Known rows, with every way that one mark hangs from another:
togol[sope[livod[nidop noki[lide]]]]: [ -5  21  31 -39 -30  74  36  15   4 -27  43   1  61 -36  10  11  31 -15
 -19  30  24 -10  27  32 -32  18]
luned[lide roki[zade]]: [ -4  31   9 -43 -17  45  27  35  23   9   3   0  53  28  38 -11  16 -36
 -33  12   3  -4  24  22 -43   2]
nidop[livod[noki sope[togol]]]: [  0  30  26 -42 -40  48  31  -1  15 -11  31  -6  30   6   5  25  16 -48
  -9  30  24 -29  38 -15 -23  25]
luned[lide[kazuti] roki]: [ -1  25   8 -39 -27  45  25  48   4  15   8   3  49 -15   2 -20  18 -19
 -37  -3   9 -16  25  19 -44  -2]
noki[lide[kazuti[roki zade]]]: [ -5   4  22 -47  -3   1  18  18  34 -15  23  15  43 -44 -10 -28  16  32
 -40  -5  29   6  10  43 -42  15]
noki[lide]: [-12  12  19 -35 -22  23  24  14   1 -10  49   3  59  -8  20  -9  22  24
 -22  -2  25   2  16  39 -30  20]
nidop[livod[noki[lide[kazuti]] sope[togol]]]: [  0  26  36 -49 -41  51  32   7  10 -15  39  -3  30 -22  -6  11  13 -36
 -11  18  28 -27  34  -8 -23  20]
luned[roki[zade[kazuti]]]: [ -4  23   2 -49 -23  12  17  15  41 -19  24   8  52   6  39   7  14 -33
 -33  37   6  -1  23  14 -45  10]
livod[nidop noki[lide[kazuti]]]: [  3  10  30 -31 -39  74  30  27  -5 -45  26   2  39 -52  -4 -15  22   4
 -26   7  32   0  15  52 -34  10]
noki[lide[kazuti[roki]]]: [ -6   7  21 -51 -17  12  23  19  17 -15  33  11  45 -38   0 -20  20  27
 -36 -10  27   1  13  44 -38  13]
livod[nidop noki[lide[kazuti[roki]]] sope[togol]]: [  5  18  43 -41 -24  97  34  17  -2 -44   9   6  28 -76  -1  -5  15  -8
 -27  31  57 -18  18  29 -30  12]
nidop[livod[noki[lide[kazuti[roki zade]]] sope[togol]]]: [  2  22  38 -51 -21  40  29  -2  31 -13  24   3  26 -27  -9   1  12 -33
 -24  19  32 -21  29   1 -29  21]
sope[livod]: [-11  28   6 -43 -20  22  25   6   8   5  44   8  56 -11   9   9  28   5
 -24  17  30  -7  37  21 -36  29]
livod[nidop]: [ -5  15   8 -28 -29  35  29  26   5 -24  18   1  43 -31  16  -1  27  -3
 -25  15  29   0  26  53 -34  17]
sope[livod[nidop noki] togol]: [ -7  33  21 -45 -32  87  37  12  -7  -3  40  -2  41 -13  17  11  31 -14
 -22  45  66 -12  45  13 -33  32]
luned[roki]: [ -3  21   2 -42 -33  19  25  24  10   4  27   3  50  -5  32   5  20 -21
 -35  17   8 -11  22  24 -41  14]
kazuti[lide roki zade]: [ -9   9  17 -35  13   3  16 -10  68 -11  -8  11  44 -32  -8 -34  18  43
 -53  19  35  13   2  56 -54  21]
zade[kazuti[lide roki]]: [-14  11  13 -32  -3  21  12 -20  45 -28  26   7  59 -24   2 -12  21  33
 -42  28  36  10   8  43 -48  13]
togol[sope]: [ -7  12  11 -38 -32  13  27  22  26 -18  31   1  56   0   7  17  26  -3
 -11  26   7 -14  22   8 -33  17]
ruka[luned]: [-15   8  -1 -44 -29   4  28   2   4 -13  24   5  36   7  15  14  17  19
 -15  17  23 -16  18  41 -47  22]
livod[noki[lide[kazuti]] sope]: [  4  17  32 -32 -28  58  22  11   4 -44  21   9  43 -49 -19   1   9   8
 -16  13  21 -21  10   7 -31  11]
zade[kazuti[lide]]: [-16  15   9 -22 -18  23  11  -9  31 -31  35   4  64 -23  -4  -8  19  36
 -27  31  34   4  14  30 -41  13]
sope[livod[noki[lide]] togol]: [-13  31  27 -49 -26  73  34   3  -9   8  61  -1  52   8  18   8  26   5
 -19  33  61 -12  38  -1 -30  34]
ruka[luned togol[sope[livod[nidop]]]]: [-14  11  16 -66 -39  36  46  13  13  -7  13   4  53 -21  12  15  19 -20
 -18  41  16 -20  35  40 -53  29]

Rows:
[ -2  28  17 -34 -28  71  32   8  -3 -18  34   3  47 -28   8   7  30 -12
 -28  26  37  -5  33  39 -37  24] => sope[livod[nidop noki]]
[-10  30  32 -46 -28  98  39  11 -17  -2  52  -2  48 -22  22   2  29  -6
 -24  36  71  -8  40  26 -30  30] => sope[livod[nidop noki[lide]] togol]
[ -3  19  12 -47  -7  24  24  30  35  -5  -5   8  39   5  -8 -21  18   4
 -31  -5  18  -1  22  25 -44   4] => luned[lide[kazuti[roki[zade]]]]
[-12  15  16 -69 -35  40  44  29  29   6 -10   0  55  26  32   3   8 -46
 -24  36  -9 -22  25  24 -59  11] => ruka[luned[lide roki[zade]] togol[sope]]
[ -9  29  27 -55 -30  69  33  11  -5   4  57   3  46 -10   3   1  24   7
 -19  30  62 -15  39  -6 -32  31] => sope[livod[noki[lide[kazuti]]] togol]
[-16  18  17 -79 -35  34  39   1  43  -8  11   8  62 -17  27   8  10 -33
 -30  63   6 -18  28  26 -65  21] => ruka[luned[roki[zade[kazuti[lide]]]] togol[sope[livod]]]
[ -8  16   9 -72 -36  28  39  36  25   8 -17   6  40   8  15 -13   3 -31
 -30  20   1 -18  28  28 -63  11] => ruka[luned[lide[kazuti] roki[zade]] togol]
[ -3  22  23 -38 -33  66  34  15  12 -26  33   2  56 -29   6  18  32 -22
 -18  38  21 -15  30  22 -35  19] => togol[sope[livod[nidop noki]]]
[  0  25  33 -37 -35  47  29  -4  10 -21  39  -3  41 -12   5  13  15 -38
 -15   9  10 -20  26  15 -24  18] => nidop[livod[noki[lide] sope]]
[-12   6  11 -58 -15  14  34  19  31   9 -21   8  38   1 -16 -21   6   8
 -33   9  17 -13  22  40 -63  19] => ruka[luned[lide[kazuti[roki zade]]] togol]
[  2   6   6 -49  -3 -21  15  19  57 -16  -3  19  29 -37 -27 -19  16  20
 -41   7  22  -1  16  25 -50  17] => lide[kazuti[roki zade]]
[ -9  16  17 -55  -6  12  23  -8  66 -21  -3   8  40  -8  17 -21  19  22
 -43  23  26  13   8  52 -50  17] => kazuti[lide roki[zade]]
[ -1  26  23 -31 -30  64  27   4   6 -27  18   1  36  -1   2  23  12  -9
  -7  43  38 -29  23 -22 -28  23] => livod[noki sope[togol]]
[  1  12   6 -65 -18 -14  21  21  55 -26   0  17  26 -19  -6  -8  17   2
 -32  11  15   0  21  23 -46  14] => lide[kazuti[roki[zade]]]
[-17  12   9 -48 -31  32  38  17   5  13   1  -2  52  28   8  -5  11   2
 -20  11  13 -15  26  37 -54  23] => ruka[luned[lide] togol]
[  1  24  36 -44 -28  43  28   6  22 -17  31   1  29 -27 -13   4  10 -32
 -14  21  29 -25  32  -8 -26  22] => nidop[livod[noki[lide[kazuti[zade]]] sope[togol]]]
[  4  18  40 -31 -21  91  29  23   2 -45   9   7  29 -79 -13  -8  10  -1
 -20  37  57 -18  20  18 -30  14] => livod[nidop noki[lide[kazuti[zade]]] sope[togol]]
[  4  21  33 -38 -27  32  24   3  27 -26  27   4  33 -36 -20   1  10 -29
 -18  10  12 -20  25   9 -29  16] => nidop[livod[noki[lide[kazuti[zade]]] sope]]
[  0  19  33 -60 -22  60  36  17  33 -36  26   9  48 -45   5   3  28 -21
 -27  33  21  -6  25  33 -40  13] => togol[sope[livod[nidop noki[lide[kazuti[roki[zade]]]]]]]
[  3  20  41 -35 -32  99  33  24 -11 -45  16   4  31 -75  -5  -2  13  -5
 -16  34  55 -20  22  18 -26  12] => livod[nidop noki[lide[kazuti]] sope[togol]]
[  1  15  29 -52 -36  30  30   1  24 -14  40  -3  32  -2   0  -3  22 -30
 -29  -6  11  -8  25  29 -33  18] => nidop[livod[noki[lide[kazuti[roki]]]]]
[  3  28  23 -35 -38  36  28  -4  19 -20  25  -3  34  -3  -2  22  16 -47
 -13  16   5 -25  31   3 -27  20] => nidop[livod[noki sope]]
[ -7  23  17 -43 -27  45  33  21  13 -15  34   4  59 -39  11  16  33 -17
 -18  35  22 -12  35  28 -34  19] => togol[sope[livod[nidop]]]
